(in the rows, 128 means zero)
Known rows, with every step that occurs:
fupup, zolu: [113 138 119 127 137 149 152 159  99 133 105 188 151 104 125 110 102 118
 124 137 118 147 144 138 114 147 100 119 136 133 120 124 140 120 131 115
 102 130 141 111 146 168 134 115 112 128 121]
lusep, nobe, maloge, rolo: [105  99 130 112 145 149 151 161  71 126  96 112 137  90 135  99 100 134
 120 138 121 133 162 138 150 150 100 129 143 136 120 104 137 119 127 115
 110 110 136 102 138 186 129 137 103 122 119]
nobe, maloge, tilis, zolu, gidez: [103  83 146 126 155 131 143 162  93 116 113 120 139 106 108 100 118 130
 142 143 113 127 131 110 141 153 109 138 129 132 140 122 124 134 125 121
 109 142 133 110 138 176 143 127 118 119 164]
rulok, maloge: [ 97 140 132 125 136 145 150 163  89 131  99 173 146 111 124 105 101 130
 133 149 123 136 140 153 131 146 114 131 137 116 119 128 139 118 126 107
 107 119 141 119 138 146 141 111 113 109 134]
zolu, gidez: [105 137 112 133 135 145 145 164  89 144 109 118 132 115 120 107 104 123
 117 141 120 144 137 136 147 148 104 146 124 127 117 118 138 113 129 112
 105 138 141 106 143 156 136 118 115 118 149]
fanel, maloge, fuva, dituf, gidez: [104 121 118 131 170 137 154 159 103 122 113 237 164  91 126 103 102 109
 154 138 119 139 132 116 120 136 115 147 143 100 158 127 132 117 139 153
 114 134 154 103 135 166 134 121 109 104 109]
lusep, nobe, maloge: [ 94 101 126 115 140 147 147 160  69 137  90 133 140  93 129 106  97 132
 130 141 119 131 149 165 147 148 101 144 144 140 122 117 137 123 126 110
  99 131 139 112 137 184 132 121 103 109 107]
sukin, zolu, tilis, maloge, rulok, luno: [114 112 144 132 138 121 148 160  84 133 129  55 155 100 149 104 123 129
 154 148 117 132 169  87 105 148  85 113 139 127 148 134 102 125  98  97
 102  76 121  90 133 142 115 126 119 129 130]
rolo, maloge, tilis, zolu, sukin: [123 137 135 145 149 127 152 154  94 116 110 154 139 100 115 104 107 109
 146 158 121 121 144 113 118 145 113 131 134 110 144 130 121 137 111 109
 115 139 144 110 133 151 115 141 121 124 157]
togag, zolu, tilis, maloge, rolo: [130 116 129 152 149 125 149 161  92 130 131  99 141 124 149  95 113 137
 134 146 114 133 148  89 133 141  92 124 135 120 124 114 119 121 144 120
 146  90 130  92 123 158 119 139 117 127 174]
lusep, nobe, maloge, fuva, dituf, gidez: [100  92 128 112 171 143 151 161  84 121 104 192 155  81 124 101  97 125
 143 132 114 131 135 127 139 143 109 161 142 110 140 119 124 121 115 151
 102 132 148 108 131 177 126 116 102 104 110]
gidez, zolu, tilis, maloge, rolo: [128 108 128 148 149 136 145 159  91 123 129 125 146  97 152 102 108 125
 112 137 116 132 140  94 146 152  89 121 133 124 130  95 137 124 135 117
 103  84 128  90 130 158 118 145 119 122 174]
sukin, zolu, tilis, maloge, fuva, dituf: [123 109 136 149 158 118 157 159 110 114 141 169 161 106 145 109 118 125
 169 130 112 127 135 106  97 149 102 127 131 109 138 116 112 128 100 125
  90 100 138  99 130 140 131 101 115 124 150]
rolo, maloge, fuva, dituf, gidez: [113 145 130 133 166 139 155 156 104 110 110 198 159  94 118 104  96 110
 138 143 119 128 144 128 114 135 121 152 141  96 144 123 137 118 109 141
 107 139 156 107 131 157 121 123 113 114 129]
luno, rulok, maloge, nobe: [ 88 133 125 120 130 151 151 163  77 117  98 154 137 124 114  99 102 130
 137 149 115 143 121 134 131 145 112 151 143  90 137 137 150 107 115 118
 120  79 145 114 137 154 151 124 111 115 142]
fuva, maloge: [120 136 117 136 148 149 154 157  92 135 105 171 155  91 129 111 102 123
 138 149 120 146 132 157 136 145  97 134 145 114 113 120 145 121 125 114
 106 114 157 120 142 161 124 118 115 107 117]
dituf, gidez, zolu, sukin: [113 129 102 136 154 144 143 155  81 148 105 136 132  80 132 103  88 105
 101 147 117 147 138  99 162 140  91 140 125 110 133 116 132 119 144 120
  89 130 149 104 139 148 117 137 118 103 145]
rulok, maloge, tilis: [103 133 145 123 138 141 149 160  87 134 107 149 155 110 113 101 107 135
 154 151 126 136 138 129 131 145 116 135 137  99 128 138 130 121 113 109
 119 129 141 121 136 143 136 116 111 117 134]
tilis, maloge, rulok: [109 119 130 133 140 145 152 158  89 120 124 165 150 110 138  99 104 125
 155 145 119 129 157 140 127 149  88 118 145 133 115 134 128 116 107 113
 119  85 129 100 136 164 117 131 116 133 118]
fanel, maloge, tilis, zolu: [108 108 139 135 156 131 149 155  94 106 109 191 150 103 119 105 115 117
 163 147 121 130 135 117 123 143 110 131 146 111 152 137 133 132 131 130
 120 134 132 113 133 188 127 136 115 121 117]
nobe, maloge, rulok, luno: [105 114 137 114 131 142 147 163  74 126  93  77 158  85 128  99 106 128
 134 148 120 138 167 148 127 147  93 113 152 144 151 130 118 117 119 102
 113 104 132 108 139 160 145 117 113 112 122]
fupup, zolu, togag: [124 137 114 141 147 153 153 162  98 153 106 164 148 104 135 104 110 106
 114 144 119 146 125 133 115 149  96 117 137 133 135 123 133 125 140 107
 102 133 133 102 137 161 134 117 108 138 143]
tilis, maloge, nobe, lusep: [113 104 129 115 152 147 147 157  92 115  95  90 150 101 135  98 104 136
 167 152 117 124 132 143 130 149  94 150 148 132 116 117 142 123 114 113
 111 108 139 105 138 138 121 131 112 112 169]
lusep, nobe, maloge, fanel: [108  95 138 111 141 146 149 160  69 134 101 153 144  93 129 101  95 133
 144 137 117 126 149 157 141 139 107 138 144 132 128 105 133 124 120 116
 110 128 139 103 133 178 129 102 102 118 125]
zolu, gidez, dituf: [115 124 102 132 135 147 140 166 100 139 109  93 138  99 122  98 101 116
 101 139 124 139 122 138 155 148 107 139 126 128 109  98 152 115 122 113
 103 134 138 102 143 155 130 128 117 122 157]
luno, rulok, maloge, fuva, dituf, gidez: [ 94 130 119 122 159 149 153 164 102 110 124 252 157 109 112  99  98 118
 134 141 113 139 118 105 117 140 115 146 135  70 143 138 136 114 114 151
 114  96 152 114 133 139 145 113 110 111 120]
fanel, maloge: [101 129 116 139 141 141 150 158  90 134  99 180 149 103 132 111 103 115
 143 146 124 137 148 155 129 141 106 128 147 126 139 125 146 118 151 117
 112 136 142 109 140 173 139 128 108 109 109]
gidez, zolu, togag: [127 131 115 149 143 154 148 160  84 139 102 102 137 100 138 104 101 106
 105 143 121 143 121 149 159 149  93 130 140 122 137 110 144 124 143 113
  87 119 128 110 128 179 131 119 113 124 157]
gidez, zolu, tilis, maloge, nobe, lusep: [124  93 137 134 158 139 141 159  92 122 103  64 148  96 145 102 107 126
 149 146 112 127 118 109 146 150  94 161 140 134 131 101 136 128 118 113
 101  97 131 100 132 140 113 139 117 100 206]
luno, rulok, maloge, fuva, dituf, gidez, zolu, togag: [111 119 118 139 168 150 152 165  99 116 127 209 155 106 122  93  99 101
 113 137 112 139  89  96 129 146 107 148 135  72 162 125 138 122 133 155
  96  89 139 108 122 152 138 124 109 116 152]
luno, rulok, maloge, tilis: [ 96 131 127 125 129 147 150 161  89 125 115 160 151 121 105 102 104 129
 144 150 121 136 132 123 127 144 107 133 138  83 134 146 139 118 109 118
 124 104 138 122 136 145 145 128 108 120 117]
gidez, dituf: [119 128 106 130 133 151 144 160  98 124 101 120 143  89 129 102  96 116
 110 144 127 136 132 159 146 144 105 123 141 121 109 103 156 119 113 115
  99 121 142 115 139 159 131 122 113 125 129]
tilis, zolu, fupup: [118 120 119 139 147 143 152 160  91 111 113 165 129 116 127  93 109 126
 107 140 115 131 132 141 127 149  96 145 148 127 129 122 120 128 110 109
 104 118 140 106 134 164 130 121 126 121 141]
fanel, maloge, fuva: [104 129 121 132 136 144 154 159  95 118 106 168 156 107 129 105 103 111
 156 143 128 133 158 153 138 145 107 131 143 115 132 127 134 118 135 125
 116 133 140 110 136 159 143 108 106  98 115]
fanel, maloge, fuva, dituf, gidez, zolu: [113 113 122 135 172 132 150 157  99 113 116 224 165  84 128 104  96 102
 141 129 117 140 122 109 134 140 112 152 140  98 163 115 144 120 146 159
  97 127 147 107 133 184 129 129 113  99 120]

Rows:
[113 112 135 128 150 135 145 161  95 115 122 132 131 117 107 101 118 127
 138 143 118 136 125  97 144 151 107 147 123 110 133 129 126 127 113 126
 114 138 131 108 137 174 126 123 122 129 158]
maloge, tilis, zolu, gidez
[113 117 128 145 141 137 149 162 103 124 130 150 151 112 142 105 112 123
 148 146 119 123 146 126 140 149  96 134 132 118 119 120 113 124 110 111
 115 111 132 101 127 122 131 104 113 104 157]
zolu, tilis, maloge, fuva
[113 129 118 140 135 136 155 157  87 137 112  61 137 118 131  94 106 126
 120 139 119 140 157 139 116 146  91 140 143 124 122 122 123 121 106  98
  84 125 143 105 143 156 132 117 118 128 122]
sukin, zolu, fupup
[ 93 138 122 122 123 154 155 164  97 105 117 177 148 129 112 101 100 123
 136 147 124 134 139 141 131 148 107 128 135  87 118 136 137 114 110 123
 120  93 140 121 134 130 153 102 107 106 123]
luno, rulok, maloge, fuva
[120 111 130 143 146 135 147 159  94 140 132 181 149 104 145 104 108 129
 150 144 113 123 138 122 126 138 102 124 135 119 135 104 121 126 116 109
 121 110 135  86 127 134 125 104 114 121 167]
zolu, tilis, maloge, fanel
[125 143 108 147 135 131 151 160  83 145 105 101 130 116 130 102  96 121
 133 149 119 145 144 134 145 139  96 128 131 116 121 130 119 119 149 109
 132 126 145 114 133 149 130 116 116 116 151]
togag, zolu, sukin
[103 104 139 129 140 143 147 157  85 132  99  97 158  93 118 104 107 131
 150 148 120 132 150 149 140 144 105 124 144 128 135 126 130 124 121 113
 111 144 141 119 138 161 149 121 108 115 132]
nobe, maloge, tilis
[114 105 133 145 156 128 153 157  93 121 120 157 147 115 122  89 116 120
 147 144 120 125 132 117 111 146 104 154 154 113 163 134 114 132 123 119
 122 137 135 102 134 170 126 144 121 119 131]
fanel, maloge, tilis, zolu, fupup
[109 118 123 131 150 140 146 164  94 113 114 162 121 116 118 105 110 123
 118 140 115 138 130 118 138 152 104 143 124 129 122 120 135 126 127 121
 102 127 132 105 138 176 131 118 121 123 157]
tilis, zolu, gidez
[107 113 128 115 153 147 148 159  87 125  77  90 152 100 130 103 104 119
 169 152 124 134 136 145 131 142 106 157 152 132 141 120 147 117 137 116
 119 128 146 107 142 155 131 135 105 103 154]
fanel, maloge, nobe, lusep
[124 111 132 152 174 118 149 161 107 122 140 179 158 115 140  96 108 127
 156 138 105 131 123  75 122 135 103 155 132  97 144 128 106 122 129 149
 138 107 140  97 118 150 118 117 118 111 161]
togag, zolu, tilis, maloge, fuva, dituf, gidez
[103 110 130 124 132 148 153 161  92 111 101 126 155 100 125 104 101 124
 140 145 121 132 158 168 146 149 102 122 141 134 119 117 129 121 123 116
 106 131 142 119 136 151 158  95 109  98 136]
nobe, maloge, fuva
[106 118 156 121 150 136 150 160  93 102 111 195 144 114 113  99 114 134
 154 150 122 129 129 115 123 147 118 133 137  99 134 140 128 132 109 122
 115 115 134 123 131 160 130 119 119 123 142]
rulok, maloge, tilis, zolu
[115 103 133 146 147 131 141 157  80 125 112 108 142 102 144 102 108 124
 138 140 111 133 118 112 150 150  99 158 137 119 145 109 137 119 121 119
 101  90 131  97 129 165 124 133 123 104 186]
gidez, zolu, tilis, maloge, nobe
[111 127 127 142 139 131 148 158  87 138 109  86 136 110 139 114 113 119
 135 145 119 145 158 112 132 142 100 127 130 120 122 123 123 121 110 103
  90 118 137 106 138 157 133 108 112 126 137]
sukin, zolu, tilis
[112 128 117 132 146 143 153 159  88 127 102 155 149 100 137 101 107 118
 131 145 127 139 157 129 132 144 104 116 145 122 140 112 143 113 152 119
 120 115 141  97 141 179 136 144 110 122 123]
fanel, maloge, rolo
[109 119 122 131 137 145 154 158 103 106 125 162 153 111 133 102 103 127
 151 144 120 124 150 149 137 151  93 125 138 116 113 124 131 123 112 120
 109 114 136 108 130 140 134 103 113 108 133]
tilis, maloge, fuva
[ 90 138 116 128 128 152 151 163  90 124 107 192 143 120 117 106  99 125
 126 150 119 138 130 143 127 144 105 129 140  98 123 136 148 117 124 112
 112  95 142 119 139 146 150 121 109 117 117]
luno, rulok, maloge
[105 125 116 130 156 150 141 154  84 128 102 138 140  89 126 106  91 114
 105 142 117 146 139 114 167 140  96 150 136 111 128 118 149 116 137 132
  88 125 143 112 135 179 120 134 116 109 124]
dituf, gidez, zolu
[124 133 107 145 132 143 148 158  83 137 105 127 133  87 133 109  91 107
 109 141 122 144 136 135 154 148  93 124 128 122 128 110 136 122 141 107
  88 120 143 113 140 149 129 124 116 107 152]
gidez, zolu, sukin
[120 136 133 138 163 135 151 155 101 101 114 184 159  85 118 103  91 103
 125 135 117 130 134 118 128 140 116 155 139  98 150 110 148 119 117 153
  91 129 151 110 128 178 116 131 117 107 140]
rolo, maloge, fuva, dituf, gidez, zolu
[113 159 140 124 128 138 150 159  78 122  98  88 154  95 122 100 104 116
 132 153 127 130 176 143 110 143 103 125 152 126 151 135 129 115 100  99
 120 104 134 105 135 162 116 133 117 123 118]
rolo, maloge, rulok, luno
[108 119 122 150 145 136 145 159  95 142 121 164 147 104 146 109 110 126
 135 147 114 128 136 128 130 146  96 133 135 128 128 118 125 125 124 103
 111 111 133  98 133 139 127 123 116 115 151]
zolu, tilis, maloge
[127 114 134 140 159 145 151 158  93 118 112 127 135 109 126  98 121 114
 138 152 120 134 122 117 140 149 100 132 140 107 145 135 122 135 116 124
 112 129 127 111 124 177 125 119 116 141 156]
maloge, tilis, zolu, togag
[103  78 150 111 155 136 147 157  76 105 103 147 139  94 116 101 111 135
 151 142 116 123 137 127 144 150 104 149 144 122 134 129 124 136 111 125
 107 126 131 116 130 198 120 128 109 118 119]
lusep, nobe, maloge, tilis, zolu
[110 138 134 117 141 147 153 163  87 122 105 155 145 109 130  97 104 134
 122 149 125 138 152 128 130 148 111 120 136 112 118 116 139 113 128 111
 116  97 139 109 139 151 139 126 113 124 148]
rulok, maloge, rolo
[109  99 132 117 150 141 156 163  85 112 105 189 157  90 126 103 100 129
 152 124 118 130 133 161 129 150 111 146 144 123 134 114 125 122 111 135
 102 124 143 116 132 177 138  99 103 106 116]
lusep, nobe, maloge, fuva, dituf
[113 123 110 140 153 149 145 156  84 142 111 102 138  97 128  90  92 115
  87 139 114 142 134 117 156 141  90 166 144 113 135 114 132 116 128 124
  90 127 148 101 136 161 118 141 122 105 137]
dituf, gidez, zolu, fupup
[126 136 116 150 134 135 153 161  83 139 113  69 134 135 127  87 100 131
 119 141 117 141 144 145 134 140  94 153 149 119 121 128 119 116 131 108
 132 126 140 108 130 164 130 120 121 117 143]
togag, zolu, fupup
[117 117 139 143 148 135 150 162 103 137 136 199 160 112 146 103 115 116
 148 139 112 134 145  93  93 149  91 113 135 145 132 131 111 122 113 105
 126  84 126  87 140 153 112 138 116 138 142]
fupup, zolu, tilis, maloge, rulok
[118 119 117 129 147 147 153 157  93 117 122 154 146 101 142  97 104 134
 130 143 119 130 155 128 133 151  90 109 141 123 119 108 143 119 131 117
 112  96 136  95 135 155 126 136 116 130 140]
tilis, maloge, rolo
[105 131 128 125 133 138 149 160  79 132 101 121 159  93 133 100 110 114
 148 148 127 140 163 135 118 143  99 119 153 128 165 140 124 115 132 110
 126 103 130 102 138 168 130 132 113 113 102]
fanel, maloge, rulok, luno
[118 122 117 136 170 143 145 155  91 125 108 196 150  81 126 108  93 114
 112 129 110 148 114 115 136 139 105 148 137 107 148 111 150 116 134 147
  83 120 149 112 136 192 123 132 119 119 127]
fuva, dituf, gidez, zolu
